(in the rows, 100 means zero)
Known rows, with every way that one mark hangs from another:
[j_283 j_343 [j_967 j_256]]: 112  77  66  93  96  97  75  112  95  94  148  129  114  101  104  86  113  104  79  90  109  106  116  85  97  77  121  116  105  119  118  81  102  90
[j_715 [j_65 j_256] [j_302 j_784]]: 101  77  86  106  121  83  106  114  113  104  113  112  81  79  130  109  125  117  67  83  85  83  66  112  110  94  105  98  114  74  91  97  78  86
[j_264 j_157]: 119  89  110  104  98  102  118  91  96  100  93  108  111  97  112  92  102  86  111  86  102  100  100  111  91  110  81  81  95  96  119  122  117  121
[j_715 [j_65 j_164] [j_302 j_784]]: 119  93  96  103  137  87  113  115  102  113  111  105  49  97  105  104  127  122  93  97  88  74  88  73  117  99  103  90  125  82  67  112  78  87
[j_264 [j_157 j_153 j_609]]: 115  101  114  116  92  105  103  75  87  120  88  109  143  95  101  81  85  75  115  89  105  103  106  120  105  107  65  82  99  101  119  120  116  113
[j_302 j_374 j_715 j_784]: 104  107  126  107  98  95  115  132  106  92  97  91  83  106  112  82  110  114  111  90  70  93  85  100  116  111  119  84  89  110  93  110  84  96
[j_609 j_157]: 105  104  110  90  101  112  120  82  98  98  72  102  102  91  111  94  106  85  103  100  93  105  111  87  101  114  96  99  79  93  113  114  112  119
[j_157 j_153 j_264 [j_609 j_967]]: 89  113  107  134  84  90  93  85  87  116  97  87  139  107  90  75  86  93  122  106  115  107  104  94  109  113  90  86  96  108  94  99  116  89
[j_967 j_256 [j_609 [j_157 j_153 j_264]]]: 80  100  96  101  82  110  72  57  105  115  87  84  116  87  99  113  78  94  123  109  107  95  111  97  120  96  110  98  111  90  124  86  105  95
[j_374 j_302]: 101  98  97  113  96  99  114  111  95  93  109  90  120  106  104  94  101  101  101  101  81  94  102  112  93  111  105  98  105  90  85  101  117  108
[j_967 [j_283 j_343]]: 104  91  110  89  91  91  93  110  99  80  117  114  89  99  90  103  104  116  92  87  118  118  120  99  77  106  106  98  88  124  94  92  113  95
[j_283 j_343 j_967]: 112  88  83  94  92  102  93  118  88  95  141  129  106  108  105  67  123  94  94  83  114  112  123  64  88  101  110  108  87  124  112  96  111  88
[j_157 j_264 [j_609 [j_967 j_256]]]: 85  89  87  130  96  83  84  94  99  105  102  83  134  95  86  102  94  112  102  115  107  96  94  102  113  89  103  96  106  107  97  88  105  95
[j_361 [j_967 j_256 j_609]]: 85  94  91  80  104  105  92  86  123  91  114  108  107  93  84  114  99  130  87  104  98  80  97  113  88  93  106  99  101  79  106  86  96  113
[j_283 j_343 [j_967 j_256 j_609]]: 103  77  69  81  92  102  70  108  101  92  157  125  112  97  96  91  108  109  85  92  114  108  120  76  94  82  120  117  102  116  115  79  95  82
[j_302 j_374 [j_715 [j_65 j_164]] j_784]: 119  124  105  108  121  98  111  137  89  115  97  79  34  131  112  95  119  102  116  102  76  81  85  93  112  89  108  96  117  102  63  119  67  99
[j_361 [j_967 j_256 [j_609 [j_157 j_264]]]]: 64  97  95  89  95  111  84  67  114  102  78  93  92  84  78  115  97  116  109  108  110  80  105  81  111  93  107  105  100  86  135  84  101  107
[j_153 j_157]: 109  96  102  86  105  105  124  87  119  87  86  99  102  100  108  110  101  81  104  100  102  100  93  89  103  99  101  93  78  101  110  122  109  104
[j_283 j_967]: 110  86  85  89  97  107  106  117  97  95  121  124  111  107  109  87  119  87  108  99  95  99  111  80  85  112  103  100  96  106  105  112  110  94
[j_967 j_283]: 102  88  112  85  97  97  106  110  109  80  97  109  94  99  93  124  100  107  105  102  98  105  108  113  73  116  100  90  96  107  88  108  112  102
[j_374 [j_302 [j_715 j_65]]]: 101  126  80  125  96  114  117  115  89  115  104  75  90  126  113  97  116  83  92  95  85  88  98  108  89  100  94  107  112  90  66  99  105  93
[j_374 [j_302 [j_715 [j_65 j_256]] j_784]]: 90  114  71  122  104  86  112  119  90  99  114  95  80  112  124  97  113  94  76  90  70  82  67  129  105  83  108  111  123  82  68  87  89  89
[j_361 [j_967 j_256]]: 95  95  88  93  106  101  97  91  116  94  105  112  111  96  91  109  103  127  83  103  93  80  95  122  91  88  107  100  104  83  111  89  104  122
[j_302 j_374 [j_715 j_65] j_784]: 101  121  110  116  105  101  118  143  98  109  95  78  56  116  129  90  126  102  108  80  74  86  79  95  106  102  105  91  95  98  75  111  74  92
[j_609 [j_157 j_264]]: 87  100  107  111  88  106  106  81  97  105  68  85  95  94  105  98  108  88  127  103  104  98  111  74  109  116  103  91  89  101  119  108  119  104
[j_65 j_164 j_256]: 129  86  86  90  111  93  93  87  98  96  113  111  99  110  104  110  95  98  99  130  93  95  94  138  90  84  109  107  123  98  93  110  98  123
[j_715 [j_65 j_164 j_256] [j_302 j_374]]: 137  77  98  98  128  113  84  125  105  129  100  82  73  105  117  124  106  105  86  120  94  92  81  130  107  77  100  123  130  90  103  111  57  107
[j_157 j_153 j_264 j_609]: 87  102  105  136  76  97  85  81  93  122  95  87  136  102  98  88  97  95  134  101  106  91  112  102  108  113  94  77  106  108  97  103  121  87
[j_264 [j_157 j_153 [j_609 [j_967 j_283]]]]: 110  104  124  98  102  94  104  89  86  102  86  119  130  97  79  94  65  77  102  98  118  124  103  119  94  109  57  97  95  110  111  111  109  108
[j_164 j_65]: 120  96  92  93  98  109  118  115  100  92  103  120  111  99  122  100  116  88  111  96  93  111  107  94  78  110  95  86  109  94  93  125  117  114
[j_302 j_374 j_784]: 101  91  126  103  106  85  114  139  103  85  98  93  85  96  119  87  110  121  114  87  71  91  83  99  111  111  117  81  88  99  94  112  88  106
[j_164 [j_65 j_256]]: 122  84  79  89  97  104  104  108  101  87  108  127  122  94  132  109  107  83  94  105  93  115  91  128  75  93  99  101  119  90  105  117  108  119

Rows:
108  129  80  117  120  89  119  121  81  106  113  88  49  131  99  92  115  99  102  104  72  73  89  92  112  88  105  102  134  89  45  103  92  89 : [j_374 [j_302 [j_715 [j_65 j_164]] j_784]]
116  88  116  110  114  120  104  137  111  126  92  72  85  96  124  111  123  110  93  88  94  94  91  97  103  107  94  102  99  89  102  111  74  96 : [j_715 j_65 [j_302 j_374]]
86  101  104  131  91  87  104  99  91  105  95  85  124  102  89  82  103  102  117  108  112  103  101  82  103  113  92  88  89  112  91  104  114  93 : [j_157 j_264 [j_609 j_967]]
102  107  96  111  103  95  104  137  100  106  100  85  66  111  138  99  116  97  90  88  74  89  63  130  106  85  110  105  106  94  88  104  67  98 : [j_302 j_374 [j_715 [j_65 j_256]] j_784]
104  86  120  111  123  96  112  149  109  114  97  84  66  87  126  100  128  125  93  75  79  84  76  84  120  108  104  90  99  85  90  109  67  86 : [j_715 j_65 [j_302 j_374 j_784]]
86  101  103  115  100  91  113  87  107  97  78  84  117  101  84  97  95  81  116  110  121  106  89  65  121  97  91  97  75  117  108  114  109  86 : [j_153 [j_157 j_264 [j_609 j_967]]]
86  114  121  96  90  98  96  79  90  98  67  97  96  98  84  103  72  82  120  111  121  122  110  86  103  118  92  103  92  108  115  96  115  94 : [j_609 [j_157 j_153 j_264] [j_967 j_283]]
83  106  116  116  86  87  86  95  92  103  92  96  122  104  74  102  77  98  121  111  121  114  108  102  97  115  85  91  102  116  90  95  114  83 : [j_157 j_153 j_264 [j_609 [j_967 j_283]]]
93  110  96  112  92  98  85  65  93  112  81  88  123  95  100  95  73  87  106  116  109  108  100  99  124  92  106  106  104  93  124  85  108  105 : [j_609 [j_157 j_153 j_264] [j_967 j_256]]
93  114  101  116  97  86  124  115  97  85  113  98  96  107  101  78  106  111  96  92  67  86  89  99  116  111  118  89  107  96  74  95  107  87 : [j_374 [j_302 j_715 j_784]]
96  124  91  115  104  93  125  115  98  102  106  98  62  113  123  91  132  100  98  78  81  81  86  88  97  105  103  83  99  91  63  108  95  84 : [j_302 [j_715 j_65] j_784]
92  111  112  114  80  109  96  66  91  118  71  88  110  98  109  89  93  80  133  102  107  100  114  86  114  116  99  89  97  98  122  104  122  101 : [j_609 [j_157 j_153 j_264]]
88  126  84  126  105  91  126  127  88  102  109  87  71  117  115  87  122  98  93  82  72  77  84  94  106  101  104  96  113  86  56  96  98  83 : [j_374 [j_302 [j_715 j_65] j_784]]
114  108  92  110  95  119  96  125  100  119  94  74  86  119  134  109  111  82  91  102  88  99  78  144  88  85  99  116  105  99  99  106  74  108 : [j_302 j_374 [j_715 [j_65 j_256]]]
121  117  62  114  110  107  97  102  83  117  112  84  79  134  106  110  100  78  86  127  87  87  88  141  94  70  100  129  143  91  67  99  88  105 : [j_374 [j_302 [j_715 [j_65 j_164 j_256]]]]
103  96  89  109  109  90  98  97  101  96  106  99  141  92  93  98  92  109  78  113  96  105  93  116  105  88  95  106  96  99  91  94  97  110 : [j_157 [j_609 [j_967 j_256]]]
117  111  116  116  100  98  112  78  81  116  91  109  146  101  96  67  75  74  102  94  112  117  99  113  106  108  60  92  89  101  115  115  111  114 : [j_264 [j_157 j_153 [j_609 j_967]]]
79  87  100  63  105  102  85  97  128  78  109  116  91  89  66  141  88  135  86  108  104  88  102  120  76  94  104  105  107  89  103  81  94  107 : [j_361 [j_967 j_256 j_283 j_609]]
108  74  136  102  116  91  109  137  119  96  99  97  92  77  111  92  112  139  96  86  75  90  82  89  130  117  119  85  94  95  109  107  76  91 : [j_715 [j_302 j_374 j_784]]
95  79  96  76  91  92  70  102  113  78  133  110  95  88  81  126  90  129  82  93  119  113  117  109  84  86  117  107  103  116  98  74  96  91 : [j_967 j_256 [j_283 j_343] j_609]
105  101  112  88  98  85  100  114  94  75  120  114  92  103  82  90  95  113  81  92  127  132  112  90  78  106  101  107  80  124  92  88  107  97 : [j_609 [j_967 [j_283 j_343]]]
101  97  102  75  109  92  88  91  95  79  96  114  93  86  82  106  81  105  63  103  123  135  112  92  103  81  105  130  85  118  119  74  96  110 : [j_609 j_157 [j_967 j_256 [j_283 j_343]]]
111  120  107  115  96  125  109  131  98  122  89  66  76  125  126  100  120  86  107  93  89  95  94  110  89  101  94  101  95  102  86  115  82  102 : [j_302 j_374 [j_715 j_65]]
93  120  113  113  88  102  104  69  86  111  74  88  114  102  101  76  83  78  121  108  114  115  106  78  115  117  95  98  88  98  119  100  117  102 : [j_609 [j_157 j_153 j_264] j_967]
82  103  96  67  109  118  98  70  117  95  82  108  98  82  84  111  95  112  84  107  98  89  106  95  103  91  100  114  90  79  128  89  94  123 : [j_361 [j_967 j_256 [j_609 j_157]]]
85  92  101  116  92  99  106  84  112  102  74  83  114  97  91  110  102  83  126  104  113  90  97  72  120  98  95  88  85  116  112  119  114  85 : [j_153 [j_157 j_264 j_609]]
129  114  69  104  110  110  97  91  92  118  108  96  70  131  113  113  111  79  91  122  98  90  91  135  85  74  98  115  130  96  74  109  85  108 : [j_302 [j_715 [j_65 j_164 j_256]]]
100  106  96  68  93  127  98  81  93  108  102  126  113  96  103  82  94  65  116  101  102  111  124  65  102  116  93  112  88  98  126  109  102  90 : [j_283 [j_967 [j_609 [j_157 j_153]]]]
89  102  92  133  88  87  74  80  94  117  104  86  149  99  89  93  78  104  107  114  110  100  97  114  119  90  100  95  113  104  100  84  108  92 : [j_157 j_153 j_264 [j_609 [j_967 j_256]]]
77  98  111  98  84  110  101  77  102  103  76  82  92  90  97  102  104  92  133  103  109  99  114  66  106  120  103  90  87  98  115  106  112  96 : [j_967 [j_609 [j_157 j_264]]]
76  107  122  51  106  118  110  84  115  81  70  118  73  86  67  120  94  107  98  103  110  103  115  82  83  117  86  110  77  92  118  99  101  113 : [j_361 [j_967 j_283 [j_609 j_157]]]
74  102  122  84  79  110  84  72  102  101  73  93  90  91  83  121  77  88  137  106  118  108  121  84  99  122  96  94  99  104  114  98  112  86 : [j_967 j_283 [j_609 [j_157 j_153 j_264]]]
105  80  95  88  96  88  75  105  107  80  124  113  99  93  89  122  95  125  77  94  115  111  113  118  86  81  118  106  106  119  101  76  105  98 : [j_967 j_256 [j_283 j_343]]
100  90  95  96  105  81  78  107  96  84  119  113  119  90  70  105  86  121  64  101  122  126  109  107  96  79  99  118  94  128  95  73  96  97 : [j_157 [j_609 [j_967 j_256 [j_283 j_343]]]]
102  88  85  82  89  106  89  113  93  92  150  127  103  104  97  72  117  99  100  82  119  114  126  57  85  106  109  108  84  121  108  94  103  79 : [j_283 j_343 [j_967 j_609]]
117  100  99  114  104  94  94  73  88  115  99  110  156  93  94  86  66  83  87  101  108  111  92  133  115  84  70  100  107  96  121  100  102  118 : [j_264 [j_157 j_153 [j_609 [j_967 j_256]]]]
88  85  104  60  104  110  89  84  116  81  81  106  91  77  84  144  82  103  93  112  100  107  111  106  96  96  103  113  99  95  112  93  94  106 : [j_967 j_256 j_283 [j_609 j_157]]
110  127  115  92  102  110  118  71  88  104  78  104  121  98  107  73  81  75  97  106  104  123  106  92  108  114  88  106  77  91  113  106  109  117 : [j_609 [j_157 j_153] j_967]
102  87  96  83  110  86  95  108  110  75  107  109  107  95  87  130  81  114  79  115  102  112  94  126  84  93  106  108  104  100  90  88  99  108 : [j_609 [j_967 j_256 j_283]]
99  116  115  80  91  122  105  64  99  108  84  102  114  91  106  91  86  81  113  100  101  110  117  91  103  119  93  97  84  88  112  108  107  107 : [j_967 [j_609 [j_157 j_153]]]
91  90  95  80  101  91  77  101  111  80  119  123  89  94  71  115  97  140  68  92  119  100  110  115  82  79  110  113  102  112  115  69  103  108 : [j_361 [j_967 j_256 [j_283 j_343]]]
79  98  116  64  100  105  104  102  121  78  101  117  82  97  68  123  98  124  101  100  109  94  109  100  68  118  93  96  90  94  97  96  103  102 : [j_361 [j_967 j_283 j_609]]
